Each row comes from the steps of one path. Every step used is in the known rows, and no mark comes twice. Write the path behind each row, first mark first.
Known rows
femal, dadeke, zuda: [-14 -17  -4  24 -13   0 -19   5  -9 -17 -14  -3  -6  23 -20  -4  10   3
 -27 -22 -19  18 -30   6   7   3  -2 -21 -28   2   7 -13  -6 -15  -8  -9
 -22  11   3 -25 -17 -23  -2  -8   6  -1  18  -5   7 -10   8  13   5  17
  10  11   8  10  -1   7 -11]
luve, dadeke, femal: [-13 -19  -3   8 -11  -2 -17  15  -2 -21 -22   6 -21  22 -16 -24   7  -3
 -33 -18 -23 -24 -21  11  13   4 -15 -25 -15   2 -14  34 -23 -21  -8  -8
 -14   4   3 -26  -9 -15  -9   3   9   1  10  -6   4  -9  13  14   5   6
  14   3  22  13  -1   0  -5]
ferer, kego, gafar: [ -7  -8 -22  18  -5   0   4  13 -19 -36 -14 -21 -19  40 -12 -41   3  -9
   2   9  -8  17 -24   9  12 -12 -10  -8 -17  13  16 -14  -8 -14  -8  -6
 -16  -4  18 -19  -9 -56  -3  11   9   4  20   1  -1  -4  16  31   7  27
  22  -1  25  14  21  -6  -1]
femal, dadeke: [-14  -4 -13  21 -11   0 -27  10 -16 -13 -11  -4 -16  23 -16 -21   7  -6
 -20 -24 -24   6 -16  14   9   0 -14 -26 -25  -2   4  -2 -20 -16  -9 -11
 -28   8   8 -17  -8 -22   5   1  13   0  14  -6  12  -8  12  20   7  21
   9  18  11  13  11   3  -7]
kego, zuda, dute: [-13  -2   2  14 -12   2 -11  13  -7 -19  -3 -45 -21  15   4   7   6 -12
  -2 -16  -2   2 -21  18  14  -5   2  12 -21  11  23   3 -10 -20   0 -10
  -7  -3  17 -22 -10 -36  19   1  16   2   5   1  12  -7  12  10  11  13
  17  13  11  14   8  -4   8]
luve, dute: [-19 -10 -17  30  -9   1 -35  17 -20 -13 -17 -24 -25  32  -9 -12   4  -3
 -30  -9  -5   6 -18  20  25  12   0 -21 -30  -1   4   6  -7 -18  -6  -9
   4  -4  21 -25 -11 -43  -3  23  10   1   3  -4  21  -7  15  18  11  16
  21   2  13  22   1   3  11]
kego, zuda, dute, luve, dadeke, tuluk: [ -9 -32   6   5 -15  -3  -7  12  17   2   9 -12 -21   3   1  20   0  -2
  -4 -18 -11  -7 -23  14  21   2   1   2   7  20  25   6 -19 -26  -4 -14
   1 -18  14 -18 -11 -35  54 -10  20   4   5  10  11  -8  11  20   6  -4
  25   9  13  17   4   1   7]
kego, zuda: [-14   5 -12  17 -10   0  -7   7 -20 -14 -11 -19 -24  21  -3 -18   8  -4
  -6 -10  -9   9 -25  25   7  -6 -14  11 -16  17  15   9  -9 -17  -5  -6
 -15   0  16 -19  -8 -13   1   5  10  -1  11  -7  19  -5  11  19   9  15
  15  14  21  14   4  -4   1]
dadeke, luve, dute: [-22 -19 -15  28  -7  -1 -46  24 -19 -19  -9 -37 -25  23  -6  -5   4  -9
 -42 -15  -4  19 -12  13  30  12  -1 -24 -30  -9   9  27 -10 -21  -9  -7
  -5   1  12 -26 -16 -23  -3  18   3  -4  -1  -7  19  -8  17   7   8  17
  25  10  11  12   4   9   4]
zuda, dute, luve, dadeke, femal, kego: [-13 -20  26   2 -12  -4  -8  20  12  -3 -23  -6 -23  -2   0  22  -2  -9
 -21 -30   8  -2 -16   4  10  12   6 -39  -8  -5  -4  14  -8 -23 -11 -12
  17  -9  12 -22  -6 -56  15   1  17   6   4   0 -18 -12  11  14  10  -1
  15  25   8  25   0   2  14]
tuluk, dadeke, gafar: [ -7   0 -10  18  -3  -1 -27   9  -3 -20  -1 -16 -14  31 -15  14   9 -11
 -16 -13 -40  13 -18  12  19   2  -8  13 -17  19 -13  22  26 -15  -9  -8
  -5  21  -9 -13 -10 -30   0  11  23  -2  18 -15  30  -7  14  19   3  17
  19  -3  21  16   3   5 -17]
dadeke, femal, kego: [-17   7  16   7 -11  -2 -13  17  -1 -17 -22  -4 -19  15  -5 -12   9 -15
 -34 -25   1  -1 -25  19  11  11 -14 -20 -18   6  -9  18   4 -12 -10  -9
 -10  10  10 -27  -6 -12 -18   9   6  -1   8 -12  -9  -9  12  19  10  14
  12  17  21  22  -1   1   6]
femal, kego, gafar: [-18  10  -2  14 -10  -1  10  10 -13 -20 -17 -25 -15  22  -6 -15  -1 -17
 -22  -3  -3   8 -24  17   6   2  -8 -14 -19   9   7  -1  -5  -9  -1  -9
 -15   3  19 -21  -6 -33 -16  18  11   1  10   1 -14  -4  12  24  11  15
  17  14  19   7  15  -4  11]
zuda, kego, ferer: [-14 -12   8  28 -14   0 -18  20   0 -26 -27 -41 -20  14 -10  10   6  -5
   4 -19  12   4 -23  21  12   8 -12 -19 -15   2   9   9  -7 -16  -7 -13
 -20  -4  21 -14 -21 -13  20  13   4  -2  14   7  -4  -4  18  21  13  17
  21  21  17   7   4   4  29]
luve, dadeke: [-10 -12  -9  14 -11  -2 -18  13 -11  -4 -30  -9 -22  33 -15 -13   2  -6
 -18 -13 -18 -16 -22  17   8  -1 -10 -24 -12   0  -4  24 -27 -22  -4 -17
  -6   2  13 -21  -7 -31  -6  13  15   4   4   0  11  -5  14  23   5   3
  12   9  17   7   3   2   2]
luve, dadeke, gafar: [-15 -22 -10  13  -5  -2  -9  11  -1 -10 -18 -10 -11  30 -22   9   6   3
 -32  -5 -28 -15 -15   7  11   0 -21 -15 -11   8 -11  38 -18 -21  -4 -14
  -6  10   0 -16 -12 -41 -12   0  18  -4   8  -9  11  -5  15  21   3  11
  12   0  16   7  -1   3   8]
gafar, dadeke, femal: [-21 -17   3   8  -9   2 -19   3  -2 -22  -9  -7 -27  18 -14 -35   9 -11
 -16 -15 -23   6 -21  21  18  -4 -21  -4 -13  -1 -14  10  -8 -15  -9  -7
 -16  19  -3 -20 -10   6  -3  -1   3   0  23 -10  14  -8  13  20  11  19
  23  11  23  22   1   0  -3]
ferer, kego, zuda: [ -3   5 -13  20  -8  -2 -30   8 -18 -24  -6 -20 -32  23  -9 -19   8  -4
   2  -7 -14  12 -25  20   8 -13 -15  14  -5  14  25  -8  -8 -20  -6 -11
 -10  -7  19 -19  -5 -29   4  -2   8  -1  17  -6  12  -6  15  22   6  26
  21  19  17  22   6  -5   1]
zuda, dute, luve, dadeke, tuluk: [ -7 -35  18  11 -17  -5   0  22  15   3   3 -15 -14  18  -4  20  -4  -5
 -10 -16  -5  -2 -20   7  17   7  11 -35  -3  13  13   5 -14 -27  -9 -16
  17 -10  15 -18 -15 -52  46  -4  17   4   6   9   0  -9  15  21   5  -9
  20   6  12  16  10   7   1]
dute, luve, dadeke: [-13 -20  -6  19 -10  -1 -19  13  -7   3 -23   2 -30  19  -9  -7  -3  -1
  -8 -14  -8   5 -19  12   9   0  -7 -28 -12   2  -2  19 -23 -24 -12 -13
  16  -8  15 -17  -8 -43  19   8  17   5  11   0  21  -5  15  25   2   2
  16  18  12  16   0   2   7]
ferer, kego, zuda, dute, luve, dadeke: [-10 -19 -16  11 -11  -3 -26  14  -5  -7  -3 -22 -41   3  -3  14  -3   2
  18 -10  -7  11 -19   8   9 -13  -2 -10   4   9  22  -7 -17 -30  -6 -15
  10 -24  27 -17  -7 -75  44  -8  18   7   9   6   8  -8  15  18   5  11
  27  19   4  22   3  -5  10]
dadeke, gafar: [-10  -8  -5  13  -6   0 -14  16  -7 -16  -8 -16  -9  34 -14  -3  10  -3
 -22  -3 -15   9 -18  12  20   2 -15  -3 -26  11   2  21  -2 -18  -8 -10
  -7  16   1 -16 -17 -29 -13   1  13  -5  16 -19  12  -4  14  25   5  21
  10  -1  20  15   5   3  -7]
luve, dadeke, zuda, dute: [ -5 -24   7   9 -12  -2  -3  12   9 -12 -20 -28  -7  24 -10  14   1   1
 -21 -16  -5  -8 -23  -3  11   7  17 -29 -21   0   6  -4 -18 -21  -3 -14
   7  -1  12 -26 -24 -52   9   0  16  -1   0  12  -4  -8  12   6  10  -3
  11  -1   7  14   6   9  12]
dute, luve, dadeke, zuda, kego, gafar: [-18 -37 -20  15 -13   1  13   8   8 -15 -10  -4 -16   2 -12   3  -5   8
  -5 -11  15   7 -26  -7   6  -3  10  -7  -3   3  11   5  -9 -17  -9  -7
   1 -12  10 -15 -22 -21  13  10   8   0  17  11  -7  -3  10  16   7  -2
  20   0   4   7   4   4  28]
tuluk, dadeke, zuda, kego, gafar: [-14  -7 -13  15  -9   3   5   8  -5 -25   3 -25  -9  14 -10  -2   5 -10
  -8 -17 -10  13 -32   1  11   3   8   3  -9  15   6 -11  26  -6  -4  -4
  -9   6  -5 -17 -18   1  10  23  14   2  16  13  -1  -6  11   9   9   9
  22  -6   9   5  10   3  13]
dute, luve, dadeke, zuda, kego: [-14 -26  -5  17 -13  -2 -14   7  10   0 -14   1 -13   5 -16  18  -1   8
   2 -28  10   4 -27   0   6   5  10 -15 -15  -5  11   2  -2 -24 -12 -14
  10 -14  15 -15 -23 -15  19   6  10   0  14   3   5  -3  10  18   6  -6
  13  15  -2  18  -9  11  23]
femal, kego, zuda, dute, luve, dadeke: [-15  -4  10   7 -14  -4  -8  14   2   5 -11 -16 -32 -10   6  38  -2  -9
  -1 -24   9   1 -19  16   5   0   4  -1   4   5  11   6 -13 -23  -5 -16
  13 -19  32 -19  -4 -46  33  -1  20   6   0   8  -2  -7  11  13   9  -2
  13  32   2  22  -2  -5  38]

Write each row's path
[-23 -20 -15  16  -9   6   0   0 -13 -20   2 -36 -14  18 -14 -28   1 -17
   8  -9  -5   6 -23  18  19 -14  -9  13  -4  -3   4  -2 -11  -9  -4  -8
 -22   4  13  -9 -10   1  14  17   2   2  17  11  10  -3  14  26  14  14
  26  10  16   8  19  -3  23] : zuda, kego, gafar, dadeke
[-22   7   4   3  -5  -3   4   8 -10 -28 -10  -2 -22  10  -5 -14   4 -24
 -30 -16 -18   8 -25   7  12   3  -9 -11  -2  22 -15  18  23  -6  -8  -4
 -10  15  -7 -21  -1 -11 -11  17  13   4  12   0 -10 -12   8  11   8  14
  20   6  23  11   7  -6  -1] : tuluk, dadeke, femal, kego, gafar
[ -5   3  -3  17 -11   0 -19  17 -14 -26  -2 -39 -30  16  -2   7   6  -3
  10  -5   1   8 -22  16  12 -10   2   9 -11  10  27 -18  -6 -23  -1 -10
  -6 -12  25 -17  -8 -62  27  -7  12   4  13   1  10  -8  15  16  11  20
  24  12  14  23  15  -3  -3] : ferer, kego, zuda, dute
[-22   2  18   0 -12   1  -6   5   5 -11   5 -28 -33  -6   0   7  12 -19
  -2 -28 -15  -1 -22  21  16  -7 -10  32  -3   2  -1  -8  -2 -14  -1 -10
 -18   8  10 -22  -4  -4  17 -10   3   2   9   3  -9 -11   9  10  17  11
  18  39  17  26  -1  -7  15] : gafar, dadeke, femal, kego, zuda, dute
[-35 -40 -36  21  -6   5 -27  12 -18 -24  17 -54 -25   4 -13 -17   1 -14
 -20 -16  -5  15 -16   7  34  -4  -3   6  -5 -14   1  14  -9 -13  -3  -6
 -23   0  15 -13 -12  10  21  27 -10  -2   6  10   2  -4  15   8  16  13
  35  17   6   3  11   2  30] : zuda, kego, gafar, dadeke, luve, dute
[ -9 -12  14  21 -13   1  -7  23  -3 -12  -6 -25 -18  16   2  16  -3 -10
  -1 -15   5  25 -18  10  15   6  11 -24 -29  -1  21  -5  -5 -21 -13  -8
  17 -11  19 -16 -13 -58  36   4  14   6  13   0  13  -6  15  24   9   9
  17   9   7  24  11   5   5] : zuda, dute, luve
[-31 -19 -25  19  -5   0 -33   9 -23 -13   5 -47 -27   9  -8   2   0 -25
 -36  -8 -12  18 -14  12  31   3  -6   5   2 -11  -5   7 -10 -11  -5  -7
 -20   3  19 -24  -8 -14   8  18  -3   2   0   5 -11  -7  14   9  15  18
  28  32  11  10  10  -1  37] : femal, kego, gafar, dadeke, luve, dute
[-15  23   1  14 -11  -3 -10  11 -16  -5 -12 -22 -26   9  -2   4   9  -9
 -19 -14   1   4 -23  28   5  -1 -14  25  -6  12  13   7  -3 -14  -2 -12
 -18  -1  21 -22  -4 -16   3   7  10  -2   5  -5  -4  -5  11  19   9  13
  13  33  16  18   1  -7  22] : femal, kego, zuda
[-21 -23 -20  20 -14   3   0   4  -4 -27   0 -25  -5  13 -18 -22   5   5
 -22 -21  -8   7 -29  -1   7  -2  -1  -5 -22   0  13 -20  -9  -9  -1  -4
 -37   2   6 -17 -17   0   1   1   2  -2  20  10 -16  -6   6   8   9  15
  12   0   6  -5   8   5  10] : femal, dadeke, zuda, kego, gafar
[-28 -27 -23  29  -9  -2 -61  22 -22 -16   0 -27 -23   8 -13  -3   8  -8
 -50 -28 -14  14 -10   8  30  10  -8 -34 -24  -9   4  15 -15 -21 -11  -8
 -21   8   9 -26  -9 -21   9   5   3  -4   1  -5  10 -11  12   5   6  24
  20  20   9   6   0   9  -2] : femal, dadeke, luve, dute
[-15  14   9   7 -10  -2  -5   8  -7 -15 -11   0 -24   4  -2  -6  10 -10
 -28 -24  -7   0 -30  23   9   3 -20  13  -4  12   2  21   4 -14  -3  -9
 -23   4   9 -26  -4   6 -11  -1   5   0  10 -12  -6  -9   8  12  12  11
  17  25  20  20  -9  -5   6] : dadeke, femal, kego, zuda
[-11  11  17  23 -11  -5 -14  18 -12 -15 -38 -33 -24  11  -8  16   6 -15
  -9 -12  -3  11 -24  23   5  10 -15 -30  -1   7   5   5 -10 -15 -10 -17
  -9   3  30 -22 -12 -31  -2  10   9   2  16   1 -19  -8  17  20  10  17
  16  34  18  14  10   0  29] : femal, kego, ferer
[-14 -25 -17  18  -7  -3 -12  16  -1  -3 -14   6 -19  19 -15  29   0   6
 -16  -6 -16   5 -13   3  15   1 -11 -14  -9   9  -8  29 -15 -24 -14 -10
   9   1   6 -11 -12 -47   9  -2  19  -2  13 -15  16  -4  16  28   1  10
  13   1  13  19  -3   1   7] : dute, luve, dadeke, gafar
[-22 -18  -9   8  -8   4   3  -1  -7 -29  -2 -13 -18  22 -11 -47   4 -14
 -19  -5 -22  12 -23  14  24 -11 -21   1  -9   8  -9   8 -11  -9  -5   2
 -23  17  -6 -20 -10   2 -10   0   2   2  24   4   8  -6  11  24  13  22
  22   2  25  13  11  -3  -2] : kego, gafar, dadeke, femal
[-12 -24   7  14 -15  -2 -16  -2   1  -8   4 -19 -15  38 -15 -12   9 -12
 -10 -12 -32   7 -19  28  25   1 -16   3  -6  11   0  -7 -10 -19  -6 -13
 -15  13   9 -17 -10   5  13  -5   3   2  18   1  12  -8  16  30   9   9
  24  13  25  21  13   7   5] : gafar, dadeke, tuluk
[-22  -3   6   2 -10  -5 -14  11  -1  -2 -10  18 -38 -12   2   5   1  -3
 -17 -24  -5   1 -23  15   7   0 -16   3  10  12  -8  27  -9 -19 -10 -10
  -3  -8   9 -20  -2 -10  13  -5   9   5  13  -7  -5 -10   7  11   5   2
  19  31  14  21 -14  -8  19] : dute, luve, dadeke, femal, kego, zuda
[-10   0   2  10  -9  -3 -32  12  -9 -29 -10   0 -24  18 -11 -16   9 -16
 -19 -24 -30   3 -25  17  16   6  -9 -14 -14  17 -12  22  19 -13 -14  -3
  -6  15 -12 -19  -8  -2   0  13  16   4  13 -11  22 -11  12  12   5  14
  22  -2  21  17  -2   0 -25] : tuluk, dadeke, femal
[ -8  -8   9  23 -14  -3 -16   3   4 -24 -17 -30 -16   4 -18  25   9  -6
   5 -24 -10  13 -33  11  11  13   4 -14  -3  12   1  -2  29 -11  -7 -12
  -9   4   8 -19 -27   2  14  15   8  -4  17  13 -10  -8  14   7   9  13
  20   9  12   8   1   6  12] : tuluk, dadeke, zuda, kego, ferer
[-16 -28  10   6 -13  -2 -12  23  15 -11 -17  -3 -24   2  -3   0  -1  -1
 -13 -22  -5  -2 -17   1  14   6   4 -46 -21   1  -1  19 -14 -25 -14  -9
  14  -7   9 -20 -12 -49  25  -3  15   5   7   2  11  -9  13  19   6   2
  20   0  10  21  -2   3   5] : zuda, dute, luve, dadeke, femal
[-10 -10  -1  15  -6  -5 -31  16 -17 -20  -2 -26 -24  18 -15  -2   5 -23
 -18 -17 -18  20 -21  12  19   4  -1  -1  -7  11  -5  25  12 -17 -11 -10
  -9  18  -4 -23 -11 -11  10  18  12  -2  12  -5  12  -9  16   8   0  18
  19  16  16   8  11   6 -14] : tuluk, dadeke, luve
[-15  -6   7   3 -10  -6 -18  17   0 -12 -30  11 -22  13 -11 -12   3 -10
 -36 -26 -13 -23 -21  11   4   5  -7 -32  -1   2 -16  33 -17 -18  -7 -13
  -8   7  10 -26  -5 -17 -17   8  11   4   8  -2 -20 -10  10  13   8   7
  10  21  19  15  -4  -2   8] : luve, dadeke, femal, kego
[-25 -26 -14   9 -11   6   2   6   2 -29   7 -20 -17  12 -12 -43   8 -15
 -11 -18 -10   3 -23  15  20  -9 -19   9  -8   0  -7  10  -2  -8  -6  -3
 -28   9  -1 -12  -9  24   6   8  -4   1  23   5   1  -4  10  20  16  13
  25   7  17   9   7  -4  19] : zuda, kego, gafar, dadeke, femal
[-16 -29   7  24 -16  -3 -14  13  13 -10 -32  -6 -23  -6 -19  28  -2  11
   3 -20   9   8 -26  -2   7  11  -1 -32   2   0   5  10  -7 -22 -11 -15
   2 -13  17 -18 -29 -24  17   2   7  -2  20  14 -11  -6  15  15   8   3
  20  21   5  10 -10   7  36] : dute, luve, dadeke, zuda, kego, ferer
[-11 -21  -6  17 -11  -3 -12  10   1   0 -20  19 -19  23 -12  12  -2   8
 -13 -10  -3  12 -27  -1   5   4   7 -22 -14   4   0  -2  -5 -22 -10 -10
  15  -9   7 -19 -22 -34  10   2  14   0  19  -1   6  -5  11  18   3  -2
  14  11   6  16  -9   5  11] : dute, luve, dadeke, zuda
[-11 -21   3  17 -11  -1 -11  19   2  -2 -13 -19 -24  12  -3  18  -5  -5
   1 -14   1  -1 -13   7  12   4  10 -34 -14  -2   8   9 -17 -26 -10 -13
  14 -13  21 -20 -13 -71  29   7  21   5   2   3  15  -7  16  24   6   2
  17  14   5  20   8   5   4] : zuda, dute, luve, dadeke
[-15 -20  -5  10 -11  -1  -3  14  -3   0  -6 -23 -30   0   3  20  -2   0
   5 -15  -3  -2 -18  11  10  -3   0  -7  -6  11  17   3 -15 -25  -4 -12
   9 -19  22 -16  -7 -49  39  -2  23   7   4   7  18  -7  12  14   7   0
  18  17   8  16   4  -3  13] : kego, zuda, dute, luve, dadeke
[-18   2  24   8 -13  -2  -6  19   6 -12  -1 -18 -32 -17  11  19   4 -10
  -9 -30   6  16 -20  14  12   2  -3   5 -12  13  13   4  10 -18 -11  -4
   1  -9  17 -23  -7 -30  20 -10   9   4  15  -7  -8  -9   9  13  13   6
  24  27   6  29  -5  -4   6] : dadeke, femal, kego, zuda, dute, luve
[-18   0   6   6  -7  -1  11  13  -6 -28 -16 -15 -20  15  -4 -30   5 -18
 -32 -11   1  10 -26  13   9   5 -16 -12 -11  13  -2  16  -2  -9  -4  -2
 -20   9   5 -27  -6 -12 -23  11   5  -1  13  -6 -17  -9  10  22  12  14
  14   4  28  12   9  -5   7] : dadeke, femal, kego, gafar
[-16  12  25  11  -8  -8 -22  20   3 -29 -24  -8 -30  -1  -7  15   9 -18
 -21 -28 -22   3 -25  16  11  14 -22 -27   7  19 -18  20  19  -9  -8 -12
 -16  14   7 -23  -7 -11  -1  10  14   4  18   1 -19 -14  13  10   9  19
  20  24  25  14  -2  -3   3] : tuluk, dadeke, femal, kego, ferer
[-26 -13  -6  12  -6  -1  -7  11 -18 -14   8 -29 -22   5 -11   0   2 -27
 -20  -6  -9  26 -16  15  18  -3  -8  13   7  -5  -3   1 -12  -9  -2 -11
 -26  13  11 -21  -7 -10  -6   4  -2   2  12   4 -15  -6  14  18  12  19
  22  42  16   6  17  -4  23] : femal, kego, gafar, dadeke, luve
[ -9 -29   5  15 -15  -6  -9  17   2   0  -6  11 -16  27 -14   7   0  -1
 -15 -14 -16   2 -20  12  18   9  -8 -24   5  15   8  16 -21 -26 -12 -13
   8  -5   9 -16 -12 -25  30  -3  14   4  18  -2   7  -6  13  30   1   0
  19   7  17  19   3   6   3] : dute, luve, dadeke, tuluk
[-18 -16 -16  17 -11   7  14  14 -12 -28  -3 -40 -14  19  -8 -26   0 -10
  -2  -9   9   0 -24  13  12   0  -4 -14 -19   5  16   3 -13 -11  -3  -4
 -20  -4  14 -14 -15 -15   4  21   8   0  11   7   4  -1  13  24  11  15
  18   2  14   5  18  -1  21] : zuda, kego, gafar
[-17 -31 -20  11 -12   1   8   7  -2 -17 -15 -18  -5  16 -15 -17   1   4
 -21 -14  -3 -15 -28  -4   4  -1   6  -5  -5  -1  10   3 -12 -12  -2 -10
 -21  -5  10 -20 -23  -6  -9  17   8   0   8  16 -10  -4  10  12  10   5
  13  -5   9  -2   7   5  28] : luve, dadeke, zuda, kego, gafar
